Every row comes from one small tree of marks. The marks that hang from a mark follow it in brackets, in the order of their numbers. Every link used is in the known rows. Which tree was each row made from?
In the rows, 128 means zero.
Known rows
z_114{z_222}: [128 124 128 122 143 120 137 131 130 147 140 130 118 123 125 136 127 145
 126 118 140 133 120 121 120 146 117 112 125 128 125 133 122 138 131 130
 139 133 140 124 111 128 131 125 128 128 129 134 129 131 145 142 127 126
 120 129 147 131 130 127 119 132 135 126 122 135 107 133 125 118 149 144
 115 139 112 130 144 122 104 125 134 130 129 140 131 124 134 128 157 121]
z_326{z_222{z_669} z_922}: [117 126 122 129 148 105 131 117 120 124 143 124 140 139 126 149 140 136
 127 110 151 114 140 122 111 103 128  71 187 136 138 131 104 101 128 134
 165 128 153 152 159 136 133 139 115 145 124 130 140 132 151 146 168 153
 106 110  98 134 131 100 128 141 114 136 147 129 110 104 139  70 123 124
 153 130 105 132 123 115 153 120 148 121  98 154 110 127 135 102 121 115]
z_222{z_105 z_124 z_326 z_669}: [108 114 177 102 126  91 127 120 125 130 208 129 124 189 127 168 158 139
 113 104 124 102 143 126 127 110 115 141  53 143 120 132  97 175 147 175
 107 143 153 131 122 156 126 113 102 135 163 135 123 118 124 141 152 139
 112  87  30 163 138 105 104 146 112 146 119 166  95  72 156  78 131 129
 156 137  83 126 151 166 120 123 142  77 116 128 118 137 123  89 119 164]
z_114{z_222{z_251 z_669}}: [120 115 121 106 142 105 135 128 121 137 178 135 119 125 127 156 148 143
 121 108 154 123 128 102 117 122 107 112 138 139 125 139 138 158 133 134
 123 137 158 157 156 139 123 119 108 126 159 136 128 124 148 148 153 128
 104  92  90 155 135 125 124 139 114 138 114 154  83 106 139 117 150 150
 131 130  88 128 151 129 105 121 129 110 124 130 114 130 111  98 144 144]
z_222{z_124 z_326{z_922}}: [114 112 156 124 140 114 132 111 140 133 165 126 137 146 125 157 151 138
 109 102 133 105 141 126 124 107 113 116  55 141 126 128 119 136 133 151
 139 126 145 121 115 143 132 134 112 135 136 126 133 128 135 177 151 150
 115 117  87 143 131 120 127 143 138 141 140 149 116  93 135  70 125 122
 153 132 117 127 135 123 125 117 142  93 101 144 130 128 144 113 120 144]
z_114{z_922{z_669}}: [135 130 135 125 160 122 124 139 143 146 126 128 133 117 121 136 129 124
 115 111 148 113 122 111 111 132 138 119 126 121 139 141 121 185 137 135
 131 137 158 142 153 127 130 112 123 133 128 129 116 129 172  93 119 152
  97 132  92 138 124 128 120 144 143 137 124 105 161 148 124 127 142  84
 129 138 147 132 147 107 133 142 138 142 132 143 122 126 136 121 119 110]
z_114{z_222{z_105} z_922}: [133 117 148 102 161 107 138 137 126 155 155 138 132 139 127 155 140 157
 131  99 137 140 116 122 116 169 130  90 108 121 126 139 110 133 140 169
 142 150 168 126 101 136 130 120 114 135 142 140 126 126 182 115 123 152
  86 134 137 129 134 127  89 137 149 140 108 136 117 116 128  81 159 152
 119 156 102 129 164 127  99 130 149 116 136 154 131 119 129 105 161 130]
z_222{z_105 z_124 z_326{z_922} z_669}: [106 105 162 105 137  75 131 106 121 124 206 125 141 190 125 176 166 147
 122  93 144  97 148 132 120 102 117 117  78 145 121 134  91 156 137 179
 124 129 160 136 134 155 127 126  98 139 157 135 135 125 144 182 170 143
 106  91  24 158 137 108 107 152 116 148 127 166 101  62 152  44 127 141
 165 133  81 128 149 155 128 123 151  72  96 138 119 131 132  83 109 163]
z_114{z_222{z_326}}: [124 119 132 110 142 129 138 127 123 148 165 129 110 145 122 143 136 147
 122 107 138 114 125 121 115 142 106 119  84 136 125 135 135 163 135 154
 139 139 138 115 114 140 131 127 117 123 138 122 123 130 140 159 137 130
 110 132 115 128 133 126 111 134 107 132 118 142  95 126 132 108 150 134
 126 141 120 126 146 139 110 121 137 118 124 138 136 126 136 116 152 122]
z_326{z_222{z_124{z_626} z_251 z_669}}: [108 129 151 111 138 144 115 120 126 116 192 140 117 127 138 173 165 130
 151 112 143 102 148 117 121  96 108 111 126 141 134 125 134 130 146 125
 127 155 147 178 177 138 123 137 116 143 154 151 134 121 133  95 161 143
 100  79  55 154 140 112 145 154 121 138 129 150  80  73 158 104 122 108
 165 126  99 133 143 138 171 136 136 102 105 140  89 139 146  90 119 169]
z_222{z_105 z_669}: [121 122 134 111 132  88 129 127 108 125 167 125 130 167 129 151 144 141
 134 122 130 125 134 128 126 120 131 126 146 131 121 132 105 142 135 161
 115 132 142 142 139 141 125 121 112 133 146 138 132 123 130 136 141 125
 123 104  69 140 133 111 107 135 108 133 118 143 110  93 146 108 128 145
 141 131  93 129 145 158 126 128 136 104 123 123 120 131 116  96 120 150]
z_105{z_222}: [131 126 125 113 133 172 137 126 130 145 122 126 147 117 127 147 137 118
 136 125 153 127 129 123 128 128 126 124 114 127 130 143 122 118 134 125
 146 131 133 118 123 128 130 123 133 126 119 122 131 127 121 118 136 112
 123 130  98 127 127 118 142 131 129 131 124 133 105 135 136 118 136 125
 120 124 122 123 118 139 157 111 136 133 131 131 125 118 122 122 134 129]
z_114{z_222{z_124 z_669} z_922}: [127 118 189  93 162  92 137 134 148 159 163 136 135 118 128 170 152 140
  94  84 154 122 126 119 106 143 121 106  58 130 119 139  94 167 148 142
 125 151 180 127  99 136 136 113 106 138 154 151 126 128 174  97 133 152
  86  99  94 169 136 110 112 144 139 142 109 146 104 121 135  89 158 141
 125 142  82 130 172 126 102 126 145 111 128 159 118 123 122 108 159 134]
z_114{z_222{z_326} z_922}: [131 120 145  99 161 131 137 133 122 160 158 135 126 134 121 152 137 149
 106  85 137 119 119 116 108 161 118 104  64 128 129 139 125 167 140 164
 145 151 156 110 104 139 135 121 116 127 142 127 121 130 169 122 124 157
  95 133 120 132 135 128  96 143 113 141 110 140 116 129 126  77 156 136
 122 151 122 128 161 141  99 125 150 120 134 155 133 122 139 115 165 114]
z_105{z_222{z_669}}: [125 124 134 106 129 140 137 128 125 135 136 121 150 126 127 160 146 118
 126 122 157 123 127 121 123 117 128 119 128 134 126 146 106 123 135 129
 139 129 146 124 140 132 131 120 124 127 128 132 130 126 124 116 146 110
 121 109  62 143 129 106 134 135 104 137 119 143  92 128 144 125 135 139
 122 119  95 124 126 164 153 113 135 123 128 122 114 121 116 105 126 130]
z_114{z_222 z_922}: [135 123 145 102 161 124 138 138 134 162 125 138 129 109 124 141 131 146
 113  99 142 138 112 118 110 163 130  94 109 125 127 135 121 139 135 141
 141 146 158 120 104 129 133 124 123 132 132 137 126 130 175 115 120 149
  90 135 151 133 131 134 112 136 138 137 111 128 128 146 117  93 158 151
 110 146 118 131 159 117 106 129 141 129 135 155 129 119 133 122 169 112]
z_326{z_922}: [125 122 113 140 142 112 134 117 121 123 132 125 143 128 125 133 131 133
 133 122 132 121 133 126 123 120 130 101 149 131 131 130 126 104 118 133
 144 111 131 132 131 127 129 137 126 136 122 123 137 131 149 171 140 139
 110 133 141 123 128 130 127 131 136 132 140 125 137 122 122  88 125 140
 137 130 129 128 126 105 128 117 138 122 111 140 131 124 137 123 116 121]
z_222{z_105 z_251 z_669}: [115 117 123 110 128  95 127 128 102 119 206 134 125 165 130 163 153 147
 136 115 143 127 131 112 128 104 123 133 158 141 126 135 135 147 139 159
 117 139 141 171 169 144 115 121 104 129 164 137 128 113 128 146 156 132
 113  87  51 147 136 112 120 139 115 143 113 153 101  82 149  97 129 144
 153 134  89 128 147 142 128 128 127  91 120 118 116 134 111  88 119 170]
z_222{z_105 z_124}: [117 118 167 119 127 108 129 125 139 137 167 137 127 150 128 145 146 141
 132 114 132 132 129 132 132 118 123 129  77 131 123 134 110 135 137 153
 115 142 146 126 108 137 125 123 115 134 147 139 130 121 118 126 139 130
 116 112  93 139 131 120 120 135 164 138 122 145 116  91 142 101 128 128
 143 133 102 126 144 134 132 128 134 102 124 128 125 127 131 111 125 167]
z_922{z_669}: [128 128 122 134 133 120 122 131 138 139 130 123 118 127 122 127 126 121
 126 131 150 110 127 119 117 117 129 136 141 126 134 142 125 178 129 125
 129 127 134 146 162 128 127 111 125 136 123 123 123 127 148 135 124 125
 121 126  85 136 123 133 133 139 137 133 133 115 144 140 130 139 136  95
 134 128 139 129 126 115 143 140 135 147 123 126 120 132 139 123 111 117]

Which tree is each row?
[118 115 175  89 126 147 138 117 138 149 170 124 143 145 126 183 161 117
 106 103 154  92 140 129 121 103 108 138  26 143 126 146 101 168 140 151
 128 141 163 109 122 147 132 117 112 128 145 135 128 124 112 129 163 127
 118  95  16 165 133  97 129 142 101 143 123 160  80 102 156  86 135 122
 141 123  82 120 133 162 155 114 145 105 118 124 116 122 124  99 133 153]
z_105{z_222{z_124 z_326 z_669}}
[126 124 161  90 165 137 128 129 144 147 170 154 122  97 138 170 159 141
 139  94 143 131 126 109 121 142 107 113  74 133 123 134 144 158 147 142
 124 159 160 158 119 134 126 132 122 138 159 156 126 124 185  97 125 155
  78 109 116 148 138 140 124 151 150 137 108 153 104 106 131  97 154 138
 128 145 109 134 177 129 111 146 135 101 128 165 107 129 158 106 150 166]
z_114{z_222{z_124{z_626} z_251} z_922}
[105 117 158 122 146  99 131 112 127 133 178 130 141 163 128 172 160 147
 136 101 154 111 145 128 117  95 127  76 129 139 130 135  81  89 135 154
 148 141 156 152 142 142 131 137  95 145 143 142 143 126 147 140 175 152
  97  96  58 152 137  93 114 151 154 146 140 145  96  63 153  40 124 124
 169 131  80 130 142 112 144 118 156  89  94 146 108 126 137  86 120 149]
z_326{z_222{z_105 z_124 z_669} z_922}
[111 111 116  96 143 127 136 126 102 142 220 134 108 169 124 165 154 172
 138 101 141 124 120 108 123 130 102 123  95 141 128 140 145 174 142 185
 128 148 150 150 143 151 118 119 100 124 163 125 124 117 146 172 156 128
 100 114  78 139 139 123 103 147 126 145 110 167  85  81 146  72 152 137
 144 149  97 123 156 146 109 117 136  93 122 135 133 131 126  92 146 164]
z_114{z_222{z_105 z_251 z_326}}
[111 125 147 104 132 129 116 118 125 116 205 144 120 146 135 167 158 142
 173 124 130 126 142 118 139 115 116 144 103 138 126 124 141 126 143 158
 104 148 127 169 154 140 116 132 120 140 161 149 134 112 126 130 138 131
 109  98  71 140 138 133 131 144 152 134 119 159 100  66 146 120 124 127
 152 137 108 130 156 158 137 139 132  89 118 137 105 138 144  93 117 195]
z_222{z_105 z_124{z_626} z_251}
[116 124 152 133 145 131 130 110 142 137 143 134 136 123 125 150 144 141
 127 104 147 117 143 125 119 104 124  78 109 135 138 128 108 102 126 125
 162 131 146 134 129 132 135 137 113 143 120 132 140 129 146 134 164 149
 104 124 115 140 131 104 137 145 171 138 149 126 115  97 139  60 122 110
 156 130 114 130 126  91 156 118 146 113  96 150 122 122 149 120 126 132]
z_326{z_222{z_124} z_922}
[104 109 139 106 154 120 140 110 136 144 216 138 127 139 120 170 162 155
 112  84 155 110 132 106 117 108  91 105  51 147 125 140 141 165 132 150
 142 139 147 142 124 149 128 129 100 133 158 129 131 122 162 195 168 143
  86 102  88 151 137 123 127 150 151 147 129 165  90  82 136  43 148 140
 147 142  95 127 154 108 106 123 144  83  99 148 130 125 139 105 137 163]
z_114{z_222{z_124 z_251 z_326{z_922}}}
[109 111  97 124 146 112 128 114 105 127 213 130 124 176 115 163 151 156
 143 113 159  98 133 104 120  95 117 123 133 141 140 149 142 197 129 178
 135 124 146 175 193 152 117 120 105 135 154 116 125 117 152 208 168 138
  98 108  25 136 130 126 119 156 136 154 135 146 127  73 144  75 134 104
 168 142 123 128 144 123 135 127 150 100 101 133 118 134 142  83  89 145]
z_222{z_105 z_251 z_326{z_922{z_669}}}
[138 128 142 118 171 115 135 143 142 164 127 129 121 114 118 146 136 137
 110 101 159 119 114 112 105 152 131  98 118 122 134 153 116 191 140 140
 137 142 165 138 140 127 133 107 118 135 130 132 120 134 192 106 117 151
  82 135 112 139 126 132 108 145 152 137 117 115 140 156 121 108 165 100
 120 148 125 132 159 102 108 145 144 147 135 151 125 122 144 116 148 101]
z_114{z_222 z_922{z_669}}
[117 117 116  97 131 200 138 118 119 139 188 128 140 134 121 165 151 133
 128 113 160 114 130 109 131 110 103 134  82 138 133 149 154 168 140 150
 141 136 143 129 151 142 123 122 120 118 141 113 124 116 106 137 164 116
 118 110  59 139 131 116 139 144 115 145 120 156  90 107 146  97 137 114
 132 129 122 120 123 146 151 113 134 113 123 127 126 121 124 104 130 148]
z_105{z_222{z_251 z_326}}
[132 122 125 108 169 134 135 140 139 161 166 135 120 106 121 151 141 147
 112  95 165 120 110  95 107 137 122 108 121 131 135 157 144 208 142 138
 133 144 161 165 164 130 124 108 116 129 151 134 116 123 198 126 139 147
  80 116 101 147 130 133 123 149 160 146 114 133 132 135 125 106 164 104
 126 148 122 130 166 103 117 139 140 138 131 148 119 125 135 107 139 119]
z_114{z_222{z_251} z_922{z_669}}
[107 113 135 122 151 122 124 111 138 130 210 130 123 144 118 164 155 140
 113  95 164  82 141 104 117  79 104 133  72 145 138 146 146 220 131 144
 130 125 158 167 169 146 123 116 105 138 155 124 124 120 155 183 167 148
  99  97  34 160 130 123 137 153 152 153 141 148 129  89 140  69 133  86
 167 135 123 126 142  95 139 131 147 104  95 138 115 133 146  98  95 153]
z_222{z_124 z_251 z_326{z_922{z_669}}}
[115 116 126 119 138  82 133 111 108 119 170 122 140 163 126 156 147 138
 119 107 138  97 143 123 116 111 115 112 129 143 130 129 120 137 128 162
 140 120 147 135 151 148 132 135 113 134 138 122 131 131 137 190 153 147
 111 106  62 146 132 116 114 144  81 141 136 149 113  98 138  76 125 145
 150 134 109 129 124 144 126 118 144 101 105 135 123 131 128 100 107 127]
z_222{z_326{z_922} z_669}
[102 104 138 101 141 113 132 106 120 127 222 138 138 174 124 175 167 159
 125  95 137 113 140 112 131  96 106 124  72 143 128 135 135 154 136 181
 127 135 145 154 146 154 118 128 103 132 162 130 130 115 134 189 176 144
  99  97  58 147 139 117 120 156 155 151 131 174 106  49 150  47 124 129
 166 140 100 123 151 121 129 115 142  71  99 141 128 131 133  90 114 187]
z_222{z_105 z_124 z_251 z_326{z_922}}
[115 129  98 143 155 144 124 120 128 129 178 131 126 127 118 150 142 144
 139 115 174 110 135 107 114  87 121  82 186 134 151 145 148 146 128 124
 164 129 143 185 206 132 122 130 110 140 129 120 134 121 169 151 172 147
 100 115  85 134 128 116 139 156 160 146 150 116 130 109 139  75 130  77
 166 134 134 130 127  73 159 129 145 130  92 138 106 129 148 102 108 121]
z_326{z_222{z_251} z_922{z_669}}
[107 108 158 104 124 114 124 120 132 122 221 133 122 152 127 174 163 138
 102  99 143  96 140 111 127  89 104 153  61 147 124 135 136 191 145 151
 105 143 153 151 151 150 122 120  99 128 170 135 123 117 118 139 164 141
 111  71  23 174 138 112 131 146 108 149 120 169  92  77 155  88 130 120
 158 129  93 124 147 150 130 122 131  85 112 127 114 135 115  97 119 178]
z_222{z_124 z_251 z_326 z_669}
[123 109 140  85 160  93 136 135 112 149 209 141 131 143 127 176 158 166
 120  86 161 131 117  96 114 138 125 103 132 136 126 144 124 161 145 172
 126 150 176 163 141 142 121 115 102 133 170 145 125 118 174 121 150 154
  67  94  78 150 139 116 100 146 129 152 100 161 105  87 141  68 160 158
 133 148  74 128 174 146 103 123 139  97 128 144 114 124 114  79 152 159]
z_114{z_222{z_105 z_251 z_669} z_922}
[111 109 161 107 152  75 141 112 133 148 193 121 128 154 125 174 159 146
 101  84 152  95 142 118 107 112 100  98  63 148 118 137 101 159 135 152
 138 134 164 129 115 151 137 124 105 135 152 135 131 130 158 193 157 142
  94  99  63 163 137 116 118 147 118 143 129 161  82  91 141  64 147 144
 147 138  83 128 152 141 107 122 157  86 100 152 124 128 135  94 138 143]
z_114{z_222{z_124 z_326{z_922} z_669}}
[119 117 115 104 142 128 136 132 114 145 195 139 113 148 125 158 145 168
 141 109 149 143 118 110 125 133 112 112 134 134 127 136 143 157 139 163
 125 139 148 157 142 140 118 121 109 128 159 134 127 116 144 164 143 124
 102 115 108 138 137 127 114 142 151 142 111 155  95  91 136  91 151 147
 133 141 101 128 152 134 106 127 130 104 127 132 128 129 119  99 148 165]
z_114{z_222{z_105 z_251}}
[118 116 154 103 129 182 133 120 148 143 175 135 144 108 130 171 155 127
 118 111 162 125 129 112 136  93 114 130  66 138 130 149 139 132 139 122
 129 140 145 135 130 133 124 118 118 125 146 134 128 113 123 110 161 115
 112 101  68 153 131 111 154 144 167 142 123 154  94 101 146  84 136 120
 133 123  96 120 131 123 151 116 133 109 125 128 122 118 121 113 133 172]
z_105{z_222{z_124 z_251}}
[102 109 159  89 123 103 127 118 119 126 252 131 127 183 126 180 169 152
 117  97 140 101 140 116 126  92 107 146  65 148 124 133 128 189 146 177
 102 143 154 155 145 159 118 118  90 127 182 136 125 111 116 155 172 137
 113  70   7 172 140 105 110 153 120 152 116 177  83  50 164  71 131 128
 161 137  84 125 164 155 130 124 137  70 110 123 118 136 118  81 115 195]
z_222{z_105 z_124 z_251 z_326 z_669}
[112 118 162 102 124 107 125 125 141 128 190 134 130 133 130 157 157 132
 106 105 142 115 140 109 129  93 112 143  93 146 124 140 128 166 139 130
 104 137 151 159 153 139 121 116 102 132 164 145 125 122 124 128 157 132
 117  72  57 166 135 115 139 146 136 142 125 157 103  86 148  94 128 128
 153 123  84 126 145 127 127 121 129  96 115 125 112 132 115 104 122 174]
z_222{z_124 z_251 z_669}
[129 122 128  98 163 135 138 137 127 154 161 142 127 108 127 149 142 151
 110  90 154 141 115 101 116 147 121  97 124 129 130 139 148 157 142 142
 139 145 154 143 123 131 126 120 117 129 151 134 121 123 172 115 138 152
  86 120 139 135 133 123 113 142 148 144 110 141 118 118 126  85 158 141
 117 145 108 129 171 110 103 123 136 120 131 154 126 122 123 113 163 136]
z_114{z_222{z_251} z_922}
[105 105 110 103 138  88 132 112  91 116 232 132 137 185 124 171 162 165
 135 103 147 106 139 112 123  94 113 116 134 147 130 137 132 148 136 184
 128 129 146 168 177 156 119 131  96 128 163 124 132 118 132 200 179 147
 101  87  29 144 140 115 111 153  98 155 125 171  98  60 152  62 127 149
 168 139  89 126 146 140 130 120 145  79  96 134 120 137 121  69 103 169]
z_222{z_105 z_251 z_326{z_922} z_669}
[113 114 161  93 132 154 133 121 140 141 184 132 147 119 131 179 162 121
 111 107 164 116 130 105 132  92 112 131  76 144 126 149 121 153 145 126
 124 143 157 144 141 136 123 113 112 128 152 141 126 114 123 112 169 118
 108  77  25 168 133 100 149 146 136 151 119 163  78  97 154 100 136 122
 140 119  75 122 136 139 154 115 133 104 121 123 110 122 112  95 128 170]
z_105{z_222{z_124 z_251 z_669}}
[132 124 151 100 160  98 136 137 129 154 139 129 132 120 129 152 142 143
  99  92 153 123 119 115 108 152 127  93 122 128 123 139 106 157 145 142
 132 146 172 128 109 129 135 118 115 135 142 142 124 132 183 109 123 150
  85 113 109 150 133 119 103 141 112 140 110 141 110 134 129  98 156 149
 115 146  99 132 162 130 106 123 144 122 130 155 120 123 121 104 160 117]
z_114{z_222{z_669} z_922}
[115 128 118 120 130 148 125 127 113 127 192 131 126 134 128 152 143 140
 122 113 155 116 135 110 117  93 121 100 167 136 137 135 139 130 136 128
 146 143 144 172 178 133 122 133 107 132 150 131 132 122 137 107 176 138
 116  91  69 152 135  98 137 142 115 143 129 139  98  90 150  84 125 115
 154 128 105 128 133 126 152 117 130 111 110 130 111 131 119  99 128 138]
z_326{z_222{z_251 z_669}}
[102 105 150 106 136  90 128 108 125 124 225 131 139 150 127 176 166 144
 100  92 152  96 147 110 123  81 100 128  73 151 126 134 134 169 137 156
 128 129 157 153 147 153 124 126  95 131 165 131 129 123 132 180 174 148
 108  76  36 165 138 113 131 155 120 152 131 167 101  68 150  61 124 133
 166 130  86 127 145 131 126 115 144  72  98 143 113 135 128  89 108 163]
z_222{z_124 z_251 z_326{z_922} z_669}
[132 123 138 114 172 109 134 139 130 165 150 136 123 139 120 153 138 157
 134  98 159 123 115 109 106 156 134  99 120 122 132 154 104 190 146 168
 132 141 170 145 134 134 128 107 113 141 139 135 121 124 196 120 122 149
  75 136  78 137 133 129  93 149 158 145 110 126 131 130 127 114 165 119
 126 155 112 134 165 118 114 142 149 136 134 153 120 125 138 100 146 120]
z_114{z_222{z_105} z_922{z_669}}
[121 115 116 118 156 111 142 113 121 143 159 126 127 146 121 149 138 155
 129 100 149 110 131 118 113 134 108  92 103 137 129 133 129 141 129 156
 154 124 139 120 118 143 133 129 118 134 129 120 135 133 159 195 147 143
 107 134 120 121 132 132 109 141 117 134 133 150 100 114 128  73 147 147
 134 142 114 129 135 132 100 122 149 111 110 150 133 125 145 112 140 120]
z_114{z_222{z_326{z_922}}}
[109 113 124 100 121 106 126 124  90 119 239 128 124 185 124 167 156 155
 126 108 137 108 136 108 125 100 112 141 117 144 125 135 136 178 143 183
 110 135 140 163 168 155 116 120  98 124 173 127 122 117 128 159 165 139
 104  86  24 150 139 115 110 146  89 150 113 162  94  64 155  88 129 135
 158 140  97 123 151 158 132 124 128  83 114 120 118 136 112  79 111 170]
z_222{z_105 z_251 z_326 z_669}
